Known rows, with every step that occurs:
m > d > y: [ -1   3  -3  -7  -2  19   1   8  15  -2  -1  -4   2  -4  15  -5   2   2
 -17  12]
e > f: [  0  -3   2   9  -2 -20  -4 -11  17  -3   5   2 -10  -7 -19   2  -7  -6
  -5   2]
y > d: [ 3 -2 10 -6  2 -3  3  2  2 -3  9  2  3 -6 31 -4  8 -3  4  2]
f > y > d: [  0   4   4 -19  -4   7   3   0   0   0   5  -5   1  -4  41  -2  15  -4
  10  -3]
w > z > y > d > e > f: [ -3  25   0  -4   3  -8   3  -5  25 -10  17   9 -31 -11 -19   1  -6  -7
  -9  13]
f > y > d > e > z: [ -1  18   3 -25  -3  14   1  -8   4  -1   9   6 -17  -4  37   3  18  -9
   4  -5]
e > z: [ -3   9  -1  -6   1   6  -3  -9   1  13  -1  11 -18  -4  -4   5   7  -9
  -6  -1]
f > y: [ -2   4  -3 -15  -6   9   0  -2  -3   2  -2  -7  -2   0  16   0   9  -2
   6  -5]
m > d > e > f > y > z: [ -2  -5   0  -7  -2   9  -4  -5  18 -16  10  -5  -5  -4   9  -4   0  -7
 -23   0]
f > y > d > m: [ -1  15   4 -23  -3  -7   4   0  -1   7  -1  -4   5  -6  41  -2  14  -2
  11   5]
e > z > y > d > m: [ -3  21   2 -25   4 -22   3  -3   1  12   4  14 -23 -15  14   3   8 -10
  -3   8]
y > f > e: [-2 36  1 -7 -2  5 -3 10  2  5 11 17 -1  9  2 -7 -8  3 -4  0]
f > e > d: [ -7  37  -4 -30   2  -4   1 -18  23   1   5  17  -7   2 -13  -1  -3   0
   0  -7]
m > d > y > z: [ -2  -9   2 -12  -2  19   2   7  16  -2   4  -1   3  -7  30  -8   7  -3
 -18   9]
e > z > w: [ -5   2   3  -1   2  -6  -1 -11  -1  10   1   9 -24   0  11   9   3  -7
 -14  -5]
w > z > y: [ -5  19  -6  -4   2   1   3   2  12  -1   6   2 -22  -5 -27   1  -6  -1
  -8  10]
e > z > y: [ -4  13  -4 -19   2  -7   0  -5   1   8   3  12 -29 -10  -7   5   4 -10
  -7  -1]
d > y > f > e > z: [ -3  47  -1 -21  -5  15   0   2  17  14   8  29 -23   1  13  -2   4  -3
  -3   9]
w > z > y > f > e > d: [ -8  50  -6 -11   1   2   2  -1  20   2  12  16 -31  -3 -36  -3 -10   0
 -14  10]
w > z > y > f > e: [ -6  42  -6  -8   1   5   1   8  13   2  13  13 -23   0 -25  -4 -12   1
 -10  10]
f > e > z > y: [ -6  36  -6 -41   3  -4   0  -7  13   6   8  21 -17  -1  -3   2  -1  -6
   0  -6]
d > e: [  0  15  -1  -4   2   6   0  -5   6 -12   7   9 -13   4  -4   4  -1  -2
  -3  -1]
e > f > y: [ -2   1  -1  -2  -7 -13  -4 -13  15  -1   3  -3 -11  -6  -7   2   0  -7
   0  -1]

Rows:
[ -9  30   2 -37   1  -7   6 -20  32   3   9  24 -20   0  16   0   3  -3
  -4  -5] -> f > e > d > y > z > w
[ -3  10  -4  -7   2  21  -4  -1   8  -8   5   2  -9   0  -1   0   0  -4
 -26   2] -> m > d > e > z
[ -5  40  -4 -24   0 -15   3   3   9  -1  13  18 -22  -3 -13  -4  -9   0
  -8  -1] -> z > y > f > e > d
[ -5 -15   6 -16  -4   0   4  -6  -2   1   5  -4  -7   0  44   1  12  -5
  -1 -12] -> f > y > z > w
[ -1  10   5  -9  -4 -26  -1 -11  16   3   4  -1  -6 -12  15   0   4  -8
   4   7] -> e > f > y > d > m
[  1  13   9  -9   4 -21   5   3   2   6   2   4   9  -9  33  -4   6   0
   6  13] -> y > d > m
[ -8  27  -1 -26   3  -4  -1 -12  12   7   6  19 -15   7  11   5  -3  -4
  -4  -9] -> f > e > z > w
[ -4 -15   7  -3  -5 -20  -1 -16  15  -2   9  -2 -16  -6  16   2   3 -10
  -6  -7] -> e > f > y > z > w
[ -7  28  -1  -9   2 -24   3 -16  12  10  -7   7 -12  -8 -19   2   0   0
  -6   9] -> e > d > m
[ -3 -10   3 -21  -5   9   1  -4  -1   3   4  -3  -1  -3  32  -2  15  -8
   5  -9] -> f > y > z
[ -6  46  -1 -46   5 -17   3  -5  14  10   8  23 -12  -6  14   0   1  -6
   4   1] -> f > e > z > y > d > m
[ -3  14   5 -21  -2   6   3 -10   3  -3  10   5 -21  -1  45   5  16  -8
  -1  -7] -> f > y > d > e > z > w
[ -3   0   5  -6  -2 -11   0 -18  18 -14  14   8 -26  -1  10   6   1 -10
  -9  -7] -> d > e > f > y > z > w
[ -4 -26  12  -1   2 -11   5  -5   0  -1   9   4  -6   0  37  -1   3  -4
  -9  -8] -> y > z > w
[ -3  23  -2 -11   0  -4  -1   3  -5  11   8  17 -31  -7  -7   2   2  -9
 -13   2] -> e > z > y > f
[  3  10   8  -8   3   2   3  -2   8 -12  14  10  -7  -3  28  -1   7  -4
   2   1] -> y > d > e
[-10  58  -6 -14   2 -10   3  -1  19   8   8  16 -27  -5 -35  -3 -12   1
 -13  17] -> w > z > y > f > e > d > m
[ -5  37   3  -8  -1   2  -3   2   1  11  12  22 -16   9  10  -1  -6  -1
 -12  -3] -> y > f > e > z > w
[ -3  20  -4  -8   1  16  -3   7   4  -8  10   6 -19  -2  -2  -3  -4  -4
 -32   4] -> m > d > e > z > y > f
[ -2   5  -4  -3  -3  10  -5  -4  17 -16   7  -7  -5  -2  -3  -2  -4  -3
 -22   2] -> m > d > e > f > y
[ -3  24  -4 -20   3   1   0  -8   7  -6   9  19 -35  -4 -10   8   3 -10
  -9  -1] -> d > e > z > y
[ -6  12   4 -19  -2   0   6 -20  25   6   4  17 -26 -12   4   0  12  -8
  -6   3] -> e > d > y > z
[  1   0   5  -6  -6 -14  -2 -12  16  -3   9  -3  -9 -10  14   0   5  -9
   3   0] -> e > f > y > d
[ -4  29  -1  -9   5 -12   6   4  13   3   7   4 -16 -11  -7  -2  -3  -1
  -3  19] -> w > z > y > d > m
[ -4  31  -3 -16  -3  26  -3  10  16   7   6  12  -7  -1  14  -7   0  -1
 -23  11] -> m > d > y > f > e > z
[ -5  42   2 -16  -4   7   2   1  16  13   9  28 -27   3  21   0   2  -2
  -8   7] -> d > y > f > e > z > w
[ -4  29  -4   5   0   5   1   9   7   2  10   6 -25  -4 -27  -2  -9   0
 -13  13] -> w > z > y > f
[  1  10   4 -18   3 -25   5  -2  15 -17  18  11 -24 -12   8   0  -1  -7
  -3   3] -> z > y > d > e > f
[ -1   4  -3  -3   2  18  -2   5   7 -16   5  -5   2   2   1  -4  -4   1
 -22   3] -> m > d > e
[ -9  48  -4 -33   3 -18   3 -16  22   7  -1  17  -3   0 -12  -1  -5   1
   2   1] -> f > e > d > m
[ -3  19   0  -6   4   0   5   3  13  -3  11   3 -20 -10  -7  -2  -2  -3
  -4  11] -> w > z > y > d
